Each row comes from the steps of one walk. Every step used is in the known rows, and no mark comes twice. Write the walk behind each row, first mark first.
(in the rows, 128 means zero)
Known rows
nebi-pavug-fotimi-vigite-mumuz: [124 126 120 120 192  49 169 172 143 120 117 115 142 120 172 197  63 136
  81 105 122 178  61]
pavug-fotimi-vigite-voku: [123  85 135 151 183  47 175 154 130 125 119 133 126 170 154 209  69 155
 109 132 138 186  59]
vigite-mumuz-dagav: [140 195 131 126 116 151 142 128 107 125 111 134  79 144 136 119 108 120
 105 119 119 156  87]
vigite-nebi-pavug: [137 174 112 112  94 130 168 129 113 129 138 103 100 129 102 149  89 130
  92 101 118 155 107]
vigite-nebi-dagav-fotimi: [101 190 150 157  91 112 164 100 117 111 153 122  92 123 115 138  99 133
 121 101 138 141 101]
fotimi-pavug-mumuz-dagav-nebi: [ 92 180 147 111 123  85 185 130 120 134  75  87 134 134 137 118 137 135
 124 121 116 182  85]
mumuz-dagav-nebi: [115 192 127 131 101 142 174 109 125 121 139 102 101 159 143 106 138 132
 155 108 132 142  71]
pavug-fotimi-dagav-mumuz: [112 185 161 136 151 126 173 119 155 128  91 108 152 146 152 177  95 147
 117 137 134 147 131]
mumuz-dagav: [132 187 120 114  96 165 157 130 113 129 137 128  76 156 142 115 105 124
 128 121 125 123  82]
mumuz-dagav-nebi-pavug: [106 183 121 110 105 135 181 117 134 126 147  92 121 140 151 119 117 115
 129 101 121 133  62]
nebi-pavug: [130 167  97  99 120 139 160 147 136 108 149  97 114 105 140 160  67 120
  73 116  99 143  82]
pavug-mumuz: [137 196 122 132 119 149 161 155 137 130  94 113 102 101 105 159  84 150
  80 139  99 184 137]
vigite-mumuz-dagav-fotimi: [116 194 150 144 131 129 147 126 129 134 128 121  72 117 143 108 111 124
 122 112 131 165  81]
dagav-mumuz: [115 207 120 123 111 188 153 132 144 111 129  85 112 110 110 158  88 144
  80 139  95 164 102]
mumuz-dagav-nebi-pavug-fotimi-vigite-voku: [ 99 103 142 127 153  52 194 125 127 146 132 110 146 170 170 169 100 127
 130 107 133 160  29]
fotimi-dagav-mumuz: [137 203 149 114 121 184 157 102 139 129  92  97 133 135 134 151 103 135
  92 144 106 146 150]
dagav-nebi: [114 183 117 150 129 123 175 115 142  94 141  79 122 134 128 135 123 151
 130 107 130 176  78]
fotimi-pavug-mumuz-dagav: [106 174 141  98 118 107 170 144 109 139  72 110 115 134 134 128 112 129
 107 135 110 166  99]
pavug-fotimi-vigite-mumuz-dagav-voku: [122 112 164 128 192  61 160 151 140 137  96 130 133 165 159 160  88 142
 120 119 141 189  46]
dagav-nebi-pavug-fotimi-vigite-voku: [ 97  92 131 143 178  29 196 134 147 119 134  89 167 143 159 203  83 144
 108 106 127 193  38]

Write each row's walk
[111 165 160 157 160  74 190 106 154 114  99 104 160 168 168 158 124 154
 156 110 161 155 110]	pavug-fotimi-dagav-nebi
[152 144 130  97 119 101 182 152 107 179  97 132 101 140 125 158  99 134
  98 108 110 172 117]	fotimi-vigite-nebi-pavug-mumuz-dagav
[ 82 164 153 114 126  99 168 128 126 130 136  96  84 132 164  99 121 118
 150 113 139 139  57]	mumuz-dagav-fotimi-pavug
[121 131 129 110 174  64 171 165 131 139 113 131 129 139 186 176  73 127
  99 102 127 154  54]	nebi-pavug-fotimi-vigite-mumuz-dagav
[ 85 170 132 124 128  96 191 129 145 129 144  98 135 147 168 137 112 124
 147  96 140 130  50]	mumuz-dagav-nebi-pavug-fotimi
[126 191 119  93  98 152 168 155 134 155 107 119 112  97 132 149  76 115
  71 128  87 144 110]	nebi-pavug-mumuz-dagav
[113 106 152  96 187  60 163 160 149 142 107 114 153 137 166 169  65 121
  84 112 119 175  33]	nebi-pavug-fotimi-vigite-mumuz-dagav-voku
[ 80 156 144 128 155  74 167 134 145 105 140  74 100 100 152 128 109 136
 125 115 137 171  65]	dagav-fotimi-pavug
[120 162 156 127  86 135 148  91 114 106 126 119 129 154  92 139  85 128
  87 112 118 154  81]	vigite-nebi-dagav-voku
[120 153 136 111 152  92 177 135 151 125 108 114 155 136 174 178  74 125
 101 115 131 127 105]	nebi-pavug-fotimi-dagav
[123 147 143 152 189  76 160 150 146 120 138 106  87 102 155 150  99 149
 110 111 130 205  82]	dagav-fotimi-vigite-mumuz
[116 150 142 125 146 111 170 140 135 149 153 119  68 135 171 119 111 135
 152 113 137 145  72]	mumuz-dagav-fotimi-vigite
[120 132 134 129 156  69 182 143 142 144 158  97  90 102 139 154  99 143
 123  95 136 181  91]	dagav-fotimi-vigite-nebi-pavug
[139 121 152 116 131  94 158 114 110 119 120 128 132 165 118 160  87 141
  92 113 118 175  73]	fotimi-vigite-nebi-dagav-voku
[126 136 141 139 180  62 167 159 125 133 104 143 109 167 175 168 100 150
 133 110 147 171  64]	pavug-fotimi-vigite-mumuz-dagav
[131 158 146 122 125  88 184 116 125 146 104 119 135 155 133 168  94 132
 119 100 146 145 132]	vigite-nebi-pavug-fotimi-dagav
[107 199 153 138 113 145 171 147 148 162 114 118  77  93 127 122 102 135
 119 131 115 166 121]	pavug-mumuz-dagav-fotimi
[132 131 133 152 197  46 164 166 135 114 106 131 121 150 165 187  88 159
 112 112 143 193  70]	pavug-fotimi-vigite-mumuz
[109 185 120 127 128 115 187 138 158 123 116  72 152  86 123 159  97 139
  84 109  98 188  99]	dagav-nebi-pavug-mumuz
[131 187 146 119 136 113 188 106 150 136  79  86 167 115 145 153 113 131
  95 119 107 173 146]	fotimi-dagav-nebi-pavug-mumuz
[146 120 152  86 132 102 176 143 124 183  92 117 124 139 109 149  89 133
  90 115 103 190  99]	fotimi-vigite-nebi-pavug-mumuz-dagav-voku
[ 82 171 157 139 104  73 167 101 105 105 137 109 113 131 127 134 110 128
 121  98 139 150  81]	vigite-nebi-dagav-fotimi-pavug
[118 169 151 131 142 115 177 158 143 174 107 123  84 101 144 135 106 142
 126 128 116 179 111]	pavug-mumuz-dagav-fotimi-vigite
[ 99 139 131 118 155  67 198 139 141 137 138 103 144 156 185 150 114 133
 147  92 139 144  42]	mumuz-dagav-nebi-pavug-fotimi-vigite
[103 152 146 145 144  73 179 137 126 122 119 128 141 158 140 200  88 157
 112 109 135 160  87]	pavug-fotimi-vigite-nebi-dagav-mumuz
[136 147 128 113 166  80 170 136 120 133 116 109 125 141 170 144 114 125
 105  96 116 182  56]	fotimi-vigite-mumuz-dagav-nebi-pavug
